Each row was made from one path, in order. Every step used is in the known rows, and no mark comes twice. Write each row's path.
Known rows
bipe, puti, kevo: [-28.7 -34.4  -3.9  16.1  24.6  -0.4 -20.5 -17.2  25.0 -16.3 -15.1 -30.8
  12.9 -29.7   0.7  10.5  25.6 -19.6  -8.5  -6.1  -6.1   8.5  -9.6]
kevo, kovo, puti, bipe, relup, pozi: [  1.4  34.9 -12.1 -14.6 -50.1 -33.8  33.8  53.1  51.8   3.3 -22.4  -5.3
  23.7 -19.3 -28.5   9.7 -12.6  15.3  16.9   7.9 -16.6 -13.0  19.6]
bipe, kovo: [ 32.7   5.1  -1.9  -1.0  25.6  17.0 -14.0 -19.8 -19.3   4.3   5.7  16.0
 -29.5  18.5 -14.5   1.7   9.3 -18.9 -12.2  34.3  14.7  -3.9 -11.0]
pozi, relup, kovo: [ 23.7   5.7  19.2   4.3 -22.7   3.5  17.7 -12.9 -16.7   5.2 -19.7  26.4
  -4.4 -38.9  12.5 -23.1  14.8   6.1   6.0  39.9  25.2 -29.3   7.3]
kevo, kovo, puti, bipe, relup: [ 11.0  26.2  -4.2  -8.4 -52.8 -48.8  12.2  49.9  52.4 -13.8 -41.9   2.8
  51.2 -34.5 -14.7  25.8  11.2  20.2   6.6  15.8  10.2 -23.9  32.3]
kovo, relup: [ 18.8   1.6   3.4   0.8  21.8   0.7 -11.5  16.8 -13.6  -5.2   2.8  -8.1
 -32.7  29.2   6.2   8.7  22.1   0.1   0.2   9.6  38.7 -17.8   7.1]
bipe, puti, kovo: [-28.5 -19.6  -9.7  10.5  -7.7 -30.0   9.5   6.2  46.2  -9.7  11.4 -15.1
  21.8  36.8  23.7   3.0   4.2   9.6  -2.4   1.8  -8.9 -12.3  11.9]
puti, kevo, kovo: [ -0.2 -10.0  -5.6 -13.5   7.0 -17.3  -5.6  18.4  20.0 -14.6 -16.1 -29.3
 -11.0 -38.2  11.1  13.6  29.4  -2.4  -9.4 -12.2  14.7 -31.2   1.4]
pozi, kovo, puti: [ 14.0  51.8  -4.1   6.9 -12.6 -10.6 -20.6 -18.5 -19.2 -15.8  10.5  50.5
  14.1   3.4  -4.6 -10.9  -7.3  13.4   1.2  -1.5  -6.4   3.5   0.7]
pozi, relup, bipe, kovo, puti, kevo: [ 37.9  24.5  33.2  37.0  -4.7  40.4  11.7 -60.9 -39.5  31.1 -10.9  64.8
 -13.8 -69.1 -15.3   6.0   5.6  -7.4 -62.0  11.2 -33.7  38.8 -13.2]
relup, kovo: [ 12.4  -7.7   3.6 -13.8   7.4   8.4 -13.5 -15.7 -26.7 -10.0 -23.7   0.8
 -21.4 -19.8  -9.8 -12.6   6.4 -11.2   2.4  33.8  33.6 -17.4 -10.4]
kevo, kovo, bipe: [ 19.8  -6.2  14.9 -35.7 -40.2 -13.5  -1.0  33.9  32.1  -1.9  -4.1 -10.5
   7.7  -0.5  10.6  -0.6   2.8 -10.8  16.1   9.5  12.9 -38.6  18.5]
relup, kovo, kevo: [  8.9 -15.6 -32.7 -23.5  24.4  14.3 -30.1 -18.6 -27.0   1.8 -20.8  22.1
 -25.1 -40.1   8.2 -16.4  11.0  -0.7  -5.4 -11.5  20.8   6.8  -8.7]
relup, bipe: [  5.5  -1.8  12.2  -0.1  -4.1  19.4  11.3 -19.2 -26.0  45.2  -1.7  20.3
  -3.3  -0.3 -19.5   3.8 -22.7  13.2 -11.9  26.3   9.7   0.9  -1.7]
bipe, puti, kevo, kovo, relup: [-17.7 -41.5   2.6 -12.1  45.5  -2.8 -17.5  37.1  19.4 -30.5   8.0 -66.7
   0.6 -22.6  23.4   9.1  50.6  -3.3  -9.8 -41.4  11.7 -14.8  -2.1]
pozi, relup: [ 22.5  12.9   7.2  19.9 -31.9 -10.7  27.1   2.7  18.0  23.2  -5.1  36.8
   9.3 -10.3  18.3  -4.0  16.0  21.0   6.2  32.8   8.6 -29.6  22.5]
pozi, relup, bipe, puti, kovo: [-20.4 -12.5  18.3  27.1 -37.2  -8.4  54.2  -4.7  23.8  41.0  18.3  20.5
  43.3   7.8  28.0  -7.5 -17.0  41.5 -15.0  10.1 -29.3  -1.5  20.7]
kevo, kovo, bipe, puti: [ -7.5 -37.1  14.2 -34.6 -26.9 -11.4  -7.7  35.8  52.1  -3.6   7.3 -29.5
  42.8  -7.8  17.1 -10.2   6.8 -11.0  17.9  -1.7  -6.7 -26.8  15.2]
kovo, relup, bipe: [ 15.3  -5.8  21.0   1.3  21.7  26.4   1.5  -1.6 -44.7  28.7  11.2   2.7
 -25.3  21.6 -11.5   6.5  -8.9  11.4 -17.3  11.8  26.5   0.2  -0.6]
puti, kovo, bipe, relup: [-14.5  -2.9   2.5  24.5 -55.7 -52.5  18.5  21.3  56.5 -38.6 -43.0 -17.2
  19.0  53.9   2.5  23.8 -16.5  -9.5  42.4  23.7  21.2  -6.5  13.7]
pozi, relup, kovo, bipe, puti: [  4.1 -28.4  37.2  -1.5 -44.2  10.4   8.5  -8.3   9.2  -4.3 -20.3   2.1
  37.8 -40.4  19.7 -30.5   6.9 -25.8  19.9  32.9  -2.6  -8.1   8.9]
relup, pozi, kovo, kevo: [-14.1  34.6 -57.9 -16.0  19.8   5.2  -1.3  -6.4 -27.6   8.4  36.8  26.6
 -21.7  24.5   0.5 -27.0 -32.7  13.8  29.3 -42.4 -24.2  16.1 -11.0]
kevo, kovo, bipe, relup, pozi: [ -8.6 -11.8  -2.4 -17.3 -36.6 -24.6  30.5  51.0  52.6  -7.1 -15.7 -36.0
   8.5  15.6 -19.0  -1.9 -23.2  -1.9  60.4  10.4   6.5 -15.9  -2.2]
bipe, puti, kevo, kovo, relup, pozi: [-26.5 -30.9  -8.6 -19.9  48.8   9.6   3.3  38.7  19.7 -17.0  24.8 -79.1
 -26.9 -12.0   7.3  -8.3  27.7  -8.4   0.9 -49.1 -14.5  -6.7 -12.7]
bipe, puti: [-14.9 -30.9  -3.4   1.4  13.4  -2.8  -7.6  -0.4  28.7   8.3   6.2  -8.1
  24.0   1.7   2.9  -2.2  12.5   3.1   4.1  13.3   1.6  -5.9   3.9]

Write each row's path
[  3.5  30.3  13.1  -4.9  22.8  21.9  -2.0  -7.2 -77.5   4.6  31.6   9.0
 -10.2  41.5  -8.9  -5.4 -27.6  17.1  11.2  -5.3  20.5   3.2  -8.6] => pozi, kovo, relup, bipe
[ -5.1  43.5  -0.3 -13.3 -32.0   4.6   8.5  -2.6 -15.3 -11.6  22.6   2.4
 -14.3  53.7 -15.5 -25.1 -47.1 -27.4  52.0   7.9 -19.2  -0.5  -5.6] => relup, pozi, kovo, bipe
[ 23.3 -11.2 -24.3 -12.9  39.9  46.3 -13.8 -39.1 -54.2  52.0  14.6  50.0
 -25.9 -12.0 -14.6  -1.1 -15.7   2.4 -34.0  -8.4 -11.3  35.6 -16.8] => relup, bipe, kovo, kevo
[-27.9 -41.3  -4.3 -12.5  20.4 -12.8 -12.1  18.6  39.3 -16.4  -3.2 -47.0
  22.5 -48.7  14.3   4.2  33.2  -1.6  -7.9 -26.0  -7.1 -19.4  -2.3] => bipe, puti, kevo, kovo
[ 27.4  -4.1 -40.7 -10.5  41.4  21.8 -28.1 -25.4 -20.1  16.4   6.1  40.8
 -30.4  -1.3   4.0   0.9  13.8  -8.6 -20.2  -8.6   3.1  16.9 -10.3] => bipe, kovo, kevo
[ -9.3  44.8 -18.8  -8.3  -0.1   1.6  14.6  -5.0 -26.4  -2.7  33.0   7.0
 -18.3  46.2 -17.9 -24.5 -34.2   3.7  40.1   1.9 -11.2  -7.4 -13.4] => relup, pozi, kovo
[-28.6 -10.7 -11.8   4.2  19.2  -7.0  22.4  28.7  28.7 -12.0  38.5 -45.8
 -29.4  73.5  16.9 -11.3  -3.1   4.4   4.4 -22.5 -15.8   3.5   3.6] => bipe, puti, kovo, relup, pozi
[ 42.3  15.4  19.3   4.5  11.1  41.5 -12.3 -49.9 -45.7  38.6   6.8  62.5
 -20.5 -20.8 -34.8   1.0 -18.6  -2.0 -53.3  24.6 -16.3  34.8 -17.6] => relup, bipe, kovo, puti
[  0.5 -19.4   8.0 -10.6 -40.8 -40.0   7.0  47.8  54.4 -21.4 -33.2 -23.9
  34.4   1.1  -2.7  15.9   0.3   1.9  51.7  19.0  32.0 -27.9  10.2] => kevo, kovo, bipe, relup
[ 27.5  11.7  20.9  20.5  26.7  45.4 -18.8 -67.2 -47.4  18.4 -12.5  38.3
 -31.7 -48.0 -34.1  12.7  -4.3 -25.8 -67.6   5.5 -24.9  49.1 -28.9] => relup, bipe, kovo, puti, kevo
[-23.6 -26.7  26.4  33.7  -6.8  18.8  27.6 -30.1  -1.3  36.0  -6.3   5.3
  37.0 -57.5   5.7   2.0   6.0   8.7 -20.3   3.6 -28.6  16.6  -4.1] => pozi, relup, bipe, puti, kevo
[-10.8 -42.3  16.9 -29.3  30.6  17.9   7.7  32.3  -8.9  27.3  33.2 -32.2
  19.6  -6.1   8.0  -6.6   5.3  32.2 -15.8 -19.6   8.6 -12.7   4.8] => kevo, kovo, relup, bipe, puti
[-38.9  -5.3  13.2   7.8  47.4  28.2 -16.1 -20.8 -64.1 -18.1  23.8 -35.7
  11.9   3.6  -7.0   0.0  -5.4  -3.8  -2.5 -37.5  -8.3  28.7 -27.5] => pozi, kovo, relup, bipe, puti, kevo
[ 13.7  12.0   3.4  23.1   1.7  -4.6 -24.5 -26.8  11.5 -12.9 -33.4  19.8
 -16.6 -48.6  -5.4  18.3  25.9 -14.3 -37.8  -5.4  -8.1  17.0  -4.8] => kovo, puti, kevo
[-11.4 -29.4  15.8  -3.2 -22.6  -0.1 -15.2   2.9  35.8  -1.9  -6.0 -13.2
  28.7   9.2   4.0  -3.2  -0.7 -26.9  17.4  19.9  -6.2  -0.2   8.5] => kovo, bipe, puti
[-21.2 -43.8  26.0  -7.4   1.0  17.3 -33.8 -28.3  -2.6 -42.2 -42.0 -48.2
   6.7 -48.1  -3.1  -8.9  14.4 -64.9   4.8   5.4  -2.2  19.4 -19.3] => relup, kovo, bipe, puti, kevo
[ -6.3   0.9 -48.9   0.6  -3.0 -26.6  -3.1   4.2  26.8   0.8   0.6  23.5
 -17.2  23.3  34.8   7.0   2.1  19.4 -12.9 -30.2  -1.3  -1.9  18.3] => puti, kovo, kevo
[-25.2 -39.0  19.8  13.8  46.7  31.9 -13.9 -16.3 -30.9   6.2   2.5 -42.0
  -6.1 -17.6  -5.1  14.8  12.3  -8.7 -26.7 -19.8  -0.9  28.5 -18.0] => kovo, relup, bipe, puti, kevo
[  3.2   7.1  15.1   6.7   1.4   2.1  19.6   9.1 -26.7  10.8  16.2  -6.8
 -29.3  55.5  11.0  13.9 -16.8  18.6 -23.4  -0.4  16.2  -1.3   7.9] => puti, kovo, relup, bipe
[-21.5 -36.0   9.6   1.1   9.7  21.4   3.5 -18.2  -5.4  43.1  11.5   3.4
  28.8  -9.8 -16.0  -4.7 -19.7  13.9  -9.4  15.8 -11.8  12.9  -6.0] => relup, bipe, puti
[  2.9  11.5  12.6   1.3 -54.0 -30.0   7.3   9.7  36.5 -17.9 -14.0  -2.3
 -10.4  54.7  20.5   9.1 -13.9 -23.2  10.6  17.5   3.7 -16.7  23.7] => puti, kovo, bipe
[ 53.4  28.3  31.0  24.6 -17.8  36.8  21.4 -46.1 -36.9  56.2   7.6  89.1
  -1.5 -39.5 -14.2  -7.8  -9.3  16.8 -49.7  31.3 -25.8  26.3  -0.9] => pozi, relup, bipe, kovo, puti
[-36.5   0.8  10.3   5.9 -10.0  -0.9 -29.4 -21.6  -0.9 -49.4  -5.3 -34.0
  34.8   2.1   3.7  -2.2  -4.2 -44.3  32.1 -17.5 -21.8  15.9 -12.7] => pozi, kovo, bipe, puti, kevo
[  8.0  34.6  -1.7  -2.7  21.4  -5.3 -14.8  10.5 -45.2 -31.3  25.4  -2.2
 -15.1  52.3   6.7  -3.8   1.5   6.2  25.0  -8.2  33.9 -15.9   1.1] => pozi, kovo, relup
[ -0.1  20.9  -9.5   2.1   8.0  -7.6  26.7  25.4   5.2 -12.1  27.0 -26.2
 -63.5  79.8  11.1  -2.8  -7.7   3.6   1.8 -10.8   4.3  -7.2   8.3] => puti, kovo, relup, pozi
[ -6.5  25.1 -49.3 -11.7  17.5  -5.5 -24.1 -10.4 -27.1  -6.4  17.9  37.7
   5.2  10.5  14.3 -12.4  -8.7  19.1  19.1 -34.8   0.4   5.7  -2.2] => pozi, kovo, kevo
[  1.3  41.9 -11.5  14.5 -44.9 -23.9  24.1  18.7  36.6   3.6 -36.5   8.1
  12.4  -1.9 -42.0  14.9 -20.3  -2.2  15.8  28.4 -16.1  13.2  13.3] => kovo, puti, bipe, relup, pozi
[  2.8 -16.2  21.6 -15.4  30.8  17.8   1.4  17.0 -33.7   5.9   3.8 -39.0
 -26.6 -27.6   1.9  18.3  13.5   5.9 -28.0 -29.1  19.6  -9.2  -4.6] => puti, kevo, kovo, relup, bipe
[ 23.0  -4.9   1.9 -28.2  15.9 -10.4  -4.4  50.6   5.1  -7.6  15.3 -23.1
 -19.6  12.5  19.8   3.3  30.3  19.0  -0.5  -9.9  38.3 -45.0  16.8] => kevo, kovo, relup
[ 42.3   4.3   4.4   0.1  49.2  24.7 -21.7  -3.7 -38.7  -9.6  15.5  -1.1
 -51.3  39.5  -6.1   8.0  24.8 -19.6 -13.2  17.3  33.5  -3.1  -8.6] => bipe, kovo, relup
[-32.0 -30.1 -48.4  -0.9  10.4 -22.0  -6.7   3.8  47.3  -1.4  12.5   5.2
  16.7  17.0  41.5   0.8   8.2  21.1  -8.9 -41.8 -23.0  13.3  14.2] => bipe, puti, kovo, kevo
[-27.3  39.6 -20.3  36.4   4.7 -19.9   0.1 -18.4  -0.7 -46.8 -21.2   2.4
   0.6 -12.5 -38.0   3.9 -17.0   2.0  32.8 -22.8 -21.5  40.6 -33.9] => bipe, relup, pozi, kovo, puti, kevo
[ 17.8  80.7  -0.9  -5.4 -49.4 -15.8  -7.8  -5.0 -18.8 -15.9  -4.0  38.1
  29.3   5.4 -11.1   2.6 -13.8  -5.3  -3.0   9.8 -16.8  -8.7  24.9] => pozi, kovo, puti, bipe
[ 48.7  21.7   2.1   4.5  13.9  15.4 -24.0 -33.2 -11.4   7.1   0.1  51.1
 -23.7 -11.4 -17.5   2.0  12.3 -13.5 -39.2  21.8  -5.0  14.6  -9.0] => bipe, kovo, puti
[-28.3 -23.9 -19.8  17.2 -19.9  -3.5  39.0  -7.7  20.4  50.4  22.7  39.7
  40.9 -13.0  45.4  -8.4 -12.4  50.2 -23.6 -32.3 -45.5  20.9  22.5] => pozi, relup, bipe, puti, kovo, kevo
[-28.9  30.7 -27.5  15.7   1.2 -21.7  20.6   9.6  -2.9 -22.3   4.4  -7.4
  10.0  45.2 -33.8 -10.6 -37.3  17.8  72.7   8.9   8.3   5.1 -24.2] => bipe, relup, pozi, kovo
[-13.4 -25.5   9.6   3.6 -26.9 -35.7  -2.4  30.9  50.3 -42.5 -54.4 -50.1
  20.6 -29.1  -3.5  26.6  15.6 -20.1  38.0  -2.7  21.5 -12.1  -2.1] => puti, kevo, kovo, bipe, relup
